What can hang from each mark:
k_421: k_210 k_416
k_933: k_640 k_936
k_552: k_210 k_324
k_640: k_416 k_933
k_261: k_210
k_416: k_421 k_936
k_324: k_261 k_552
k_936: k_416 k_933
k_210: k_552 k_936

Every row comes from one small tree of marks. Brackets hold a mark, then the marks that hang from it, in the order of their numbers. Every link used is in the known rows. Which tree was each row made from?
Known rows:
(k_640 (k_933 (k_936 (k_416 (k_421 (k_210 k_552)))))): [  4 -26  15   0 -30  31  -4  30  26  -6 -29   9  18  -4  -2 -23  14 -27
  -2  10 -36  28   4  -6 -18  11  10  35   8  15  10   7 -11  -3  27  54
  26 -38   4  21 -18 -11   1  -4 -15  -8  -9  -1  53  -5  21 -31  31   7
 -39   0 -25  -5  10  25 -22   8]
(k_210 k_552 (k_936 (k_416 k_421))): [  6 -31   3  -5 -10  11  23   6  35 -11 -26  45  30  11 -12 -14  10 -32
  -2  19 -14 -37  28   2  -3  25  48  19  -4 -17  13  14  20   7  -5  19
 -13 -23   5  20  -9  15  -8  18 -20 -13 -20 -13  -2  -9  17 -10  12  19
 -13  18 -35 -23  -7   6   6   7]
(k_261 (k_210 k_552)): [  1  11 -25 -15 -21  13  27  12   4  -6   3  22   4  -4  -3 -18  16 -32
  13  27 -10 -40   7 -16 -11  22 -10  -7   0  20  22  10  17  -9  18  15
  30 -40   9  30  10   2  -2  -5  15   3 -50 -11 -34 -13  33  15   6  -7
  22  11 -12  10 -19   6 -14 -23]
(k_552 k_210 k_324): [ 11  24  -8  -4  10   1  18  25 -26  -9   2 -63 -11 -39 -14  43  17 -24
  12  46  18 -38   0 -13  -4 -13  17  -6  -5   4  33  14   8  15  33 -22
  27 -10 -17 -16  18 -16  -7  -1  25  25 -69 -20   5   3  30  -3  -3  13
  25  13 -11  16 -16  21 -37  -4]
(k_421 (k_210 k_552 k_936) k_416): [-21  -2 -21 -28  54  30  20  52 -26  -7 -21  12  -6  18   7 -31   7  21
  -6  25 -63  36 -18  -5 -39  28 -14 -26  -7  25  42   6  45  26 -27  47
  26 -54  -7  -3  -3  -9 -22 -18  24  23 -32 -17  -3  -3  21 -35   7 -10
  17  15 -36 -16  -4  -2  16 -21]
(k_552 (k_324 (k_261 k_210))): [ 34  26 -14 -14  10  -1  15   7  12  -6  43  -4  -7 -21 -15  -5   8 -25
  12  49  18 -45  -3 -16  39 -12  15 -16   6  19  33  24  -4  31  47 -24
  34 -27  -6 -11  11   2   2  12  26 -16 -56 -20 -46  -8  37   5  -4   1
  19  21   7  13  -7   6 -24 -40]
(k_210 k_552): [  2  11 -25   3 -38  22  20  18  -4 -23  -6  -7   3  -4 -12   9  14 -52
  15  25   1 -36  -5   8 -16  14  19  10  -6  11  16   6  16   2  12   4
  13 -33   2   5  16   5  -3   4 -10 -22 -66 -16  -2  -5  27  19  -4   7
  29  15 -11  -4 -32   0 -24   2]
(k_936 (k_416 (k_421 (k_210 k_552))) (k_933 k_640)): [ -9 -13  27   8 -30  43  14  20  15 -19 -32  -3  -4 -14  12  14  19  -5
  -2  18 -52  39  34 -20 -21  28 -29   4  -1 -41  10  -3 -11  -8 -46  52
  13  -5  -9 -16 -14  17 -15  14 -13  -7 -11 -15 -27  -4  25 -26  34   3
  -4  27 -32  -7  11  26  -2 -19]
(k_210 k_552 (k_936 k_416)): [  1 -16 -19  -1 -33  19  31  25  48  -8 -18  37  27   3  -4 -24   9 -19
   0  26   8 -56   5  11  -4  19  43  17  -8  14  25  15  32   3   2  23
 -10 -46   2  29   4   9 -10  13 -24  -4 -43 -12  14  -6  15  -4   1  13
  -6  26 -32 -23 -20 -11  14   8]
(k_324 k_261): [ 30  39 -30 -10 -22  10  -4  -3  -4 -30  13 -18   9 -18  -8   0   9 -41
  20  36  19 -26 -21  16  13   0  37  20   5  -1  25   7 -12   5  11  -5
  29   4  -6  -8  14   9  15  19 -15 -24 -43 -25 -27  -9  40   4  -2 -12
  11  10   8  22 -28  -1 -30 -12]
(k_261 (k_210 k_552 (k_936 k_416 k_933))): [  1 -13 -13 -10  -9  15  36  22  78  13 -19  45  29   0   9 -39  13   4
  -4  33 -14 -30  11 -14   0  37 -17   4  -1  14  22   7   1 -26  16  35
  21 -28   5  69  -9   7 -13   2   5  21 -45 -16 -42 -13  19 -16  14  -5
  -1  14 -32 -16   6   5  24 -14]
(k_324 k_261 (k_552 k_210)): [ 30  44  -4 -17  46  -2  14  15  -4  -9  22 -43  32 -31   6   7  17 -23
  23  24  41 -19  -8  14 -12  -3  30  19  -2 -12  52  13  -9 -17  -5 -13
  17  35  -3  30  11   2  20   2 -10 -12 -54 -23 -37  -9  43 -27   1 -23
  32  -7  -1  28 -39  -6 -38  10]
(k_936 k_416): [  5  20 -21  16 -36  20  -8  17  20  -7 -18  -3  -2 -23   3 -14  15 -22
   8  29   9 -16   7   7   9   2  19   9  -3 -10  20  18   8 -15  -2  38
  16 -33 -10  -6   6  15   3   4 -37  -4 -45  -7  30  -8  33   3   5  -3
 -30  22  -8  -4 -30   4  -7  -6]
(k_416 (k_421 (k_210 k_552)) (k_936 (k_933 k_640))): [ -3 -23  10 -12 -18  25  11   9 -36 -17 -28 -16  18  -8  -5  33  20  -8
   2  33 -56  34  37 -13 -31  37 -23  12   2 -29   8   1 -26   8 -36   8
 -17  27  -4 -28 -25  14  19  18  19  -4   6  -8 -34  -1  18 -32  43   5
  16   7 -28 -23  16  40 -35  -8]
(k_324 k_552): [ 19  26 -15   9 -11   9  17   6   4 -20  12 -24  11 -17  -6   2  12 -28
  18  23  27 -13  -2  13  11  10  23  11  -7 -17  30  14   0 -11 -11 -11
   6 -11   7 -10  15 -11  19  13 -14 -22 -51 -10  33  -9  46   3   2 -15
  19   0  -3 -16 -45  -1 -43   4]
(k_210 (k_936 k_416 k_933)): [ 15   5 -20  11 -13  23   7  16  65  -4 -38   5  17 -13  -3 -14  11   4
  -1  37   1 -17  -2   5  12  17  11  25  -4  -9  17   4 -19 -30  -5  21
   8  -7  -2  20   2   4  -2  22 -15  11 -41 -10  14  -3  21 -21  10   0
 -12  14 -21 -28  -5   6   6   4]
(k_421 k_210): [  5  39 -28  -9   6  24   3  23 -65 -23   5 -37 -22 -10   5  -8  11  -1
   9  27 -26  32 -12  -9 -14  -1  -5 -12   2  -7  29   4   7   2 -15  15
  33 -21  -9 -19  14 -16   5  -8   4   3 -34 -10  27   3  39  -4   4 -12
  -7   6  -9  -9 -16  11 -35 -22]
(k_640 (k_933 k_936)): [ 21   2 -27  13 -48  17  -3  18  25 -25 -21 -20   7 -13 -11  11  14 -29
  12  24   4  -8 -31  11   6   5  33  38   2  39  11   8 -27  -3  34  17
  33 -36   6   0   6 -19  28   0 -12  -2 -28  -6  83  -6  28  -7  15  -9
 -13 -10   5   1  -5  14 -47  14]
(k_324 k_261 k_552): [ 37  44 -11  -5  10   5  10  -4  11 -19  29 -15  29 -18  -4 -15   8 -38
  21  22  43 -14 -14  20  15   4  34  29  -1  -9  32  16  -6   0  -5 -15
  13   5   2   3  12   7  23  20 -24 -49 -58 -23 -19 -10  48  -7   1 -20
  23   0   4   4 -46 -12 -36   0]
(k_324 k_261 (k_552 (k_210 (k_936 (k_416 k_421))))): [ 30   8  18 -23  68 -14  16   2  25   2   5   6  59 -16   3 -16  11  -9
  10  15  26 -23  19   6  -3   5  46  26  -1 -31  50  25  -4 -12 -11  -5
  -6  46  -2  35 -12  21  14  11 -18  -6 -20 -20 -36 -13  35 -46  11  -7
 -12  -8 -18  11 -23  -3  -8   9]
(k_933 k_640 k_936): [ 31 -12 -32  20 -80  18   9  13 -29 -39 -17 -17  -1 -20  -9  47  16  -8
   8  30   0 -12 -22 -17 -10   2  39  32   3  22  36  20  12  25 -25   8
  20 -32  -3 -61  13  13   4  16  -8   2 -26 -18  52 -11  35  20  13 -13
 -20   3  -6   4   6   0 -45  -2]
(k_552 (k_210 (k_936 (k_416 k_421))) (k_324 k_261)): [ 25  -6  16 -20  54 -16  16   9  24   5   3  -7  22 -25 -13  10  11 -19
   2  41  23 -53  16 -13  20 -13  59   6   4 -12  40  24   6  26  42 -17
   9  21 -18  10  -7  -1 -12   9  16  14 -35 -23 -42  -6  21 -30   8  20
 -17  15 -23  11   1  15  -2  -8]
(k_552 k_324): [ 24  14 -21  15 -27  12   9  11   0 -19  14 -30 -23 -22 -24  29  10 -36
  12  47  18 -37  -9  -5  28  -5  18  -4  -4  13  15  19   3  25  22 -22
  21 -30  -9 -37  17 -13 -10  13  12 -15 -66 -16  34   3  32  15  -3   9
  14  25  -1 -16 -21  10 -30 -12]
(k_210 k_552 (k_936 k_416 (k_933 k_640))): [ -4 -21  -5  17 -50  33  38  27  76 -17 -30  33  19  -3  -1   2  15  -5
  -3  29  -1 -40  -1   6  -8  34  11  20  -9   7  19   4   2 -11 -33  23
   0 -34   3   4   4  28  -8  19 -17   4 -38 -17 -19  -6  13 -16  14   8
  16  30 -33 -20   4  -9   9   4]
(k_421 k_210 (k_416 k_936)): [-13  24 -35 -20  27  24 -17  40 -61   6 -13 -27  -2 -10   9  -8  14  30
   1  42 -60  64  -2  -8 -30  20 -37 -13   0  11  43  19  -1  12 -27  51
  15 -23 -16 -32  -7  -9   6 -22  20  40 -14   1   9  -6  24 -31  26 -15
   4   4 -13 -21  -6  22  -8 -18]
(k_416 k_421 k_936): [ 26  -8 -19 -12 -28  -2 -10 -18 -46 -18 -16 -13  28 -11 -19  26  15 -51
  11  35 -19 -11  35   5   1  19  35  27   2 -26  11  20 -28  11  -1  -4
 -23  31   0 -31 -17   3  31  14  -4  -5  -2   0  11 -12  22   0  31   6
 -15  -7  -4 -19 -22  40 -48   1]
(k_640 (k_416 (k_421 k_210) k_936) k_933): [ 42 -15   1 -30   9  15 -11  11 -17 -24  -4 -38  -7 -10   2   6  23 -38
   0   4 -21  45  20  10 -17  13  -5  26   0  29   1   9 -39  -1  12  36
  10  11   7 -48 -20 -35  54  14  -7   1  34   0  82  -8  18 -30  29   8
   6 -11  -6   3  -5  57 -30   2]

Which tree is each row?
[-25  -4 -13  -9  -2  43  11  49 -10  -2 -20  -8   1  -6  12   3  18  30
  -3  39 -69  70  -5  -7 -51  43 -56 -12  -4  26  36   4  -2   7 -53  57
  13 -29 -10 -21 -10   4 -14 -12  30  30 -26  -8 -34  -3  15 -36  32  -9
  37  14 -26 -17  10  21  -4 -17]	(k_421 (k_210 k_552) (k_416 (k_936 (k_933 k_640))))
[ 31  37 -17 -16  26  -4  19  -4  17   0  39   2  23 -19   7 -32   9 -17
  18  23  34 -26  -5   0   8   6   7  15   3  -4  39  21  -1  -6   4  -7
  23  -2   9  29   7   9  20  16  -4 -23 -49 -19 -46 -19  53  -7   4 -29
  21  -2   6  13 -32  -4 -24 -19]	(k_324 (k_261 k_210) k_552)
[ 14 -28   2  11 -50  25  -4  17 -44 -15 -33 -13   1 -20   9  23  17  12
  -5  21 -42  29  13 -38 -16   1   9  20   9 -13  37  24  10  29 -37  45
  13 -18 -12 -57 -14  25  -9   7 -15   7  11  -6  49 -12  34 -10  35  -8
 -68  10 -24 -13  19  13 -23 -18]	(k_933 k_640 (k_936 (k_416 (k_421 k_210))))
[ 30  14 -15 -11  25  -1  27   5  60   1  30  11   8 -15 -16  -6   8 -15
   8  55  22 -36 -16 -12  37   8   5  -9   3  20  29  16 -10  20  44 -36
  30  -3  -6  13  -1 -11 -12  18  40  -2 -59 -29 -64  -2  29 -22   1  -6
  29  17  -5   0  11   9 -15 -33]	(k_552 (k_324 (k_261 (k_210 (k_936 k_933)))))
[ 35 -15 -32 -14   3  16  34   9  25 -20  -7  -9 -10 -14  10   1  22  12
  -3  22   4 -17 -10 -20  -7  23 -13  -2  -6  24  28   8   0   0 -17  21
  33  -5   8 -25   0  -1  21  31  24  26 -14 -20   4 -22  27  -8  11 -14
  26   6 -15   6  17  17 -13 -24]	(k_261 (k_210 (k_936 (k_933 (k_640 k_416)))))
[  38  -20   -5   -5  -32   14   12   -9  -28  -53  -11  -47  -35  -20
   -1   51   24  -43    6    6   12   -3    7   -3  -10   11   22   20
   -9  -15    9   14    8   27  -44   25   10    3    1 -114    1   11
   22   26  -13  -23   20  -20   46  -22   33   21   12    4    8   14
   -7   22   -6   23  -25  -18]	(k_933 (k_640 (k_416 k_421)))
[ 33 -12   2 -25  50  17  15   2  -6 -28 -16 -41 -12  -7   6   4  17  -6
  -6   7 -24  52  14  -6 -22  26 -10   0  -4 -19  10   0 -12  -2 -20  22
  17  40  -1 -30 -20 -12  13  14   9   1   6 -25  26  -4  26 -33  20   3
  11  -1 -27 -10  10  40 -11 -14]	(k_640 (k_416 (k_421 (k_210 (k_936 k_933)))))
[ 14 -16  11 -34  46   3  24   8 -20 -17  10   6  14  10 -22  -5   2 -31
   2  26 -27  -4  12  -9  10   7  29  -5   5  -7  20  12  16  47  23 -25
   0  -3  -3 -13 -17 -11 -16  10  32 -30 -20 -23 -47   3  24 -34  12  17
   6  15 -24 -19  15  15 -18 -23]	(k_416 (k_421 (k_210 (k_552 (k_324 k_261)) k_936)))
[  5  10  -3  32 -64  39  -1  17  48 -21 -38 -18 -15 -31   4  22  22  -7
   4  38   1   2   5  -4   4  15 -14  13  -6 -17  13   7 -23 -25 -44  39
  19 -17 -10 -26   6  18   2  20 -28  10 -41 -14  -4 -13  30  -7  14 -10
   2  29 -13  -3  -5   8  -6  -7]	(k_936 k_416 (k_933 k_640))
[-11   2  -4 -26  29  21   3  48 -11  12  10  13   8  -3  -8 -12   7   1
  -2  53 -50  38   0  -5 -25  17 -21 -22   2  42  43  24  16  48  11  21
  10 -43 -15  -6 -13   2 -19  -7  42   3 -51 -14 -39   2  17 -35  18   4
  34  22 -20 -15  -1  11  13 -27]	(k_421 (k_210 (k_552 (k_324 k_261))) (k_416 k_936))
[ 10 -11 -39 -20   5   7  39  13  12  -9   4  42  19   7  -8 -33  10 -10
   3  28 -11 -59  -9 -13 -13  26  10   3  -2  23  33  11  20  10  22   2
  19 -36  11  36   4  -5   1   0  17   9 -40 -13 -20 -14  26   6   4  -4
   7   6 -20 -11  -7  -1  -4 -20]	(k_261 (k_210 k_552 k_936))
[ 19 -33  18  -7   8  -3  32   7  74  -3   5  59  27   5 -20 -17   3 -49
  -3  40  11 -63  17   1  27  10  57  15  -1  -2  13  24  16  39  41 -11
 -14 -25  -7  12 -13  20 -23  30  -6 -37 -37 -22 -43  -5  14 -18   7  32
   3  29 -28 -14  -1  -2  16  -6]	(k_210 (k_552 (k_324 k_261)) (k_936 (k_416 k_421)))
[ 30 -40  12 -21   3  24  13  20   1 -28 -18 -22  -8  -4   1   5  21 -42
  -5 -12 -31  51  -1  -1 -38  17   5  27   4  35   5   3  -1  11  27  49
  30 -14   7 -20 -16 -23  19   4   1 -11  10 -13  82 -13  22 -23  24   8
 -13 -11 -19   6  10  33 -22   7]	(k_640 (k_416 (k_421 (k_210 k_552))) (k_933 k_936))
[  8   2  -9   3   3  39  13  33   9 -15 -24 -16 -10  -8  14 -14  16  46
  -7  30 -36  35  -3 -14  -8  13 -14  -8   0  -9  35   5   2  -2 -52  30
  21 -18  -7 -20   2   0   1  12  -3  21 -19 -12   8   3  26 -37  14 -10
 -14  24 -30 -29  16   6 -10 -12]	(k_421 (k_210 (k_936 k_416 (k_933 k_640))))
[  8  15 -21 -10  41  11  23  17  18 -12 -29 -45  17 -23  -7  22  19  -1
   7  31   2 -26 -13  -3 -24  20  17  14  -5   2  35  -5 -18 -25   3 -11
  17  31  -5  29   5 -20  15   0  16  41 -46 -20 -21   1  25 -31   7 -14
  15  -7 -23   6   4  21 -27  11]	(k_552 (k_210 (k_936 k_933)))
[ 15 -12   3   3  -1  11   6  -2  58 -10 -40  12  19  -6 -12  -6  13  -8
  -3  28  -6  -2  21   2  23  31  29  28  -2 -38   9   4 -29 -15  -4  14
   2  30  -2   5 -21  15   4  21 -17   3 -18 -11   4  -6  22 -31  22   0
 -15   9 -28 -28   0  21  -4  -4]	(k_210 (k_936 (k_416 k_421) k_933))
[  8   4  11  11  15  14  35  22  42  -6 -16 -28  26 -29  11   9  19  30
   5  27  19 -20   4  -2 -19  14   4  19 -11 -20  44  13   4 -31 -44  10
   6  11   0  20   8  15  13  10 -11  30 -41 -15   5 -10  33 -36  15 -13
  10   7 -28  -6  -9   2 -15  15]	(k_324 (k_552 (k_210 (k_936 k_416 (k_933 k_640)))))
[ -2  14 -26   1  -7  22  -9  21  16   2 -32 -18   9 -20  -3  13  18   8
   4  53 -35  29   4  12  -6  40 -22   8  -7  15  20  10 -34 -13 -14  39
   9   4 -11  -8 -10  -2  -1   2  10  30 -40  -7  -9 -10  20 -25  28 -21
  32   3  -6 -13  -6  24 -10 -16]	(k_421 (k_416 (k_936 k_933)))
[ 12 -11  24  -4  32   2  24  17  47   6 -26 -29  17 -29 -15  26  15  -3
  -4  46  -3 -19  26 -17  14   8  24  -1  -2 -20  25  12 -16   1  27 -11
   8  27 -14  26 -13 -10 -22   7  25  35 -49 -16 -23   5  16 -43  20  20
  -6  15 -32 -15  12  35   0   0]	(k_552 (k_210 (k_936 (k_416 k_421) k_933)) k_324)
[ 43 -16  -4 -20  -8   7 -10  -6  12 -29  -5 -21  -2 -17  -8  16  26 -61
   8  10  18   2  15  25  -4  18  21  36  -3  21 -12  16 -40   0  28  24
  -4  15  10 -55 -17 -13  54  27 -16  -6  19  -1  78 -14  15 -15  30  23
   8  -9   2   7 -12  55 -35  10]	(k_640 (k_416 k_421 k_936) k_933)
[ 13  28 -26 -26   0   7  19   5   6 -12  19  31  15  -7   4 -26  13 -42
  15  29  10 -33  -2  -6   0  11   2   9   6  16  31  12   4  -1  29  10
  26 -24   3  32   4   8  -5   9   5 -25 -44 -23 -69 -18  37   9   2 -16
  27   8  -3  28 -22   3 -15 -27]	(k_324 (k_261 (k_210 k_552)))
[ 42  -9   0 -13  -2  14  -1  -6  20 -40 -11 -35 -26 -14  -8  12  27 -73
  10  -5  18   5   8  17   2  14  20  28  -7   7 -15   4 -18  -2  17  28
  22   8  15 -46  -9 -17  43  21 -24 -29   7 -12  80 -17  26  -7  19  12
   4  -4   1  22 -15  40 -27   2]	(k_640 (k_416 k_421) k_933)
[ 24  -2 -11  22 -57  18 -13  27  55  -8 -25  -6   8 -16  -6 -12  18 -17
   5  21   8  -4 -14   2   7   2  29  36   6  33  15  15 -11 -16  34  41
  29 -49   2   6   1 -10   8  -1 -38   2 -33   0  75  -6  25  -9  21  -2
 -38   2  -4   3  -9   9 -21  19]	(k_640 (k_933 (k_936 k_416)))
[  6   3 -18  -5 -23   8  35  19   3   0  20  13 -10  -8 -12  -1  11 -36
   7  40  -1 -60   2 -24   9   7  -4 -20  -2  26  20  18  20  21  43   1
  26 -53   2   6  11  -7 -18  -1  29  -5 -70 -12 -22 -10  29  18   1  13
  33  21 -10   1 -15   4 -12 -26]	(k_261 (k_210 (k_552 k_324)))
[-10   6 -36 -24  56  25   5  42 -39  -9 -10  -7 -14   6   7 -25   8  37
  -4  31 -54  45 -20  -9 -26  18 -17 -18  -2   9  51   9  20  27 -23  42
  27 -34 -11 -23   2 -14  -5 -23  23  31 -24 -12  16  -2  29 -34  11 -19
  -2   7 -21 -15   1   8  -1 -23]	(k_421 (k_210 k_936) k_416)
[ 34  23 -22 -25  42 -10  34  -4  35   1  36  28  42  -3   5 -46   5   0
  13  25  36 -38 -11   3  16   9  22  12   1  13  49  24  11   3  10 -26
   8   7  15  34   3   2  25  17   1 -14 -33 -22 -30 -17  44 -19   2 -21
  19  -6  -1   0 -15 -13 -21 -14]	(k_324 (k_261 (k_210 k_936)) k_552)
[ 16  21  -4  -1  52   7  34  18  30  -8 -12 -42  39 -25  -2  10  17   6
  11  25  21 -14   0   5 -21  22  18  17  -9 -13  40   2 -23 -33 -15 -20
  10  38   5  38  10 -15  16   9   7  20 -57 -18  -2  -4  35 -39  10 -20
  39 -11 -21  -6 -17   9 -38  18]	(k_324 (k_552 (k_210 (k_936 k_933))))
[  7  15 -15  -2  22  31   6  35   9  -4 -21 -22   2  -8   8 -34  12  34
  -7  29 -29  37  -1 -10  -8  15 -20  -8   1 -12  32   1  -9 -15 -23  29
  24 -11  -9  17  -5  -7  -5   1  -4  18 -28 -11  17   7  24 -42  16 -11
 -18  15 -29 -33   3  15   5 -13]	(k_421 (k_210 (k_936 k_416 k_933)))
[ 44 -24 -28  13 -66  23  14  15 -19 -44 -19 -47 -20 -31   5  49  22 -11
  -1  14  12  11 -18 -12 -22   6  26  29  -2  45  32  23  19  23 -19  32
  24 -27  -3 -85   8  16  12  25 -14   6  -7 -23  92 -23  33  13  10  -3
  -5   3  -8  11   4   8 -31  -2]	(k_933 (k_640 k_416) k_936)
[  3 -40  17  10 -38  23  32   7  66 -25 -40  39  24  -1 -13   4  15 -13
  -4  20 -14 -29  23  -1  -6  38  23  17  -7 -18   5   5  -4   5 -31  20
 -16  -3   7  -2 -16  31  -9  22 -12 -10 -16 -17 -23 -11  14 -20  23  13
   6  24 -36 -17   9   9  12   6]	(k_210 k_552 (k_936 (k_416 k_421) (k_933 k_640)))
[  4   3  -4   4   4  22  25  27  35 -13 -45 -22   9 -30   6  18  23  23
  -1  34  -4 -30   0 -12 -29  16   3  18  -6  -7  37   5 -10 -26 -25  16
  13  13 -11   7   5  10   6   7  -7  48 -31 -18 -12  -4  22 -29  12 -10
  -8  11 -29   5  14  11 -12   9]	(k_552 (k_210 (k_936 k_416 (k_933 k_640))))
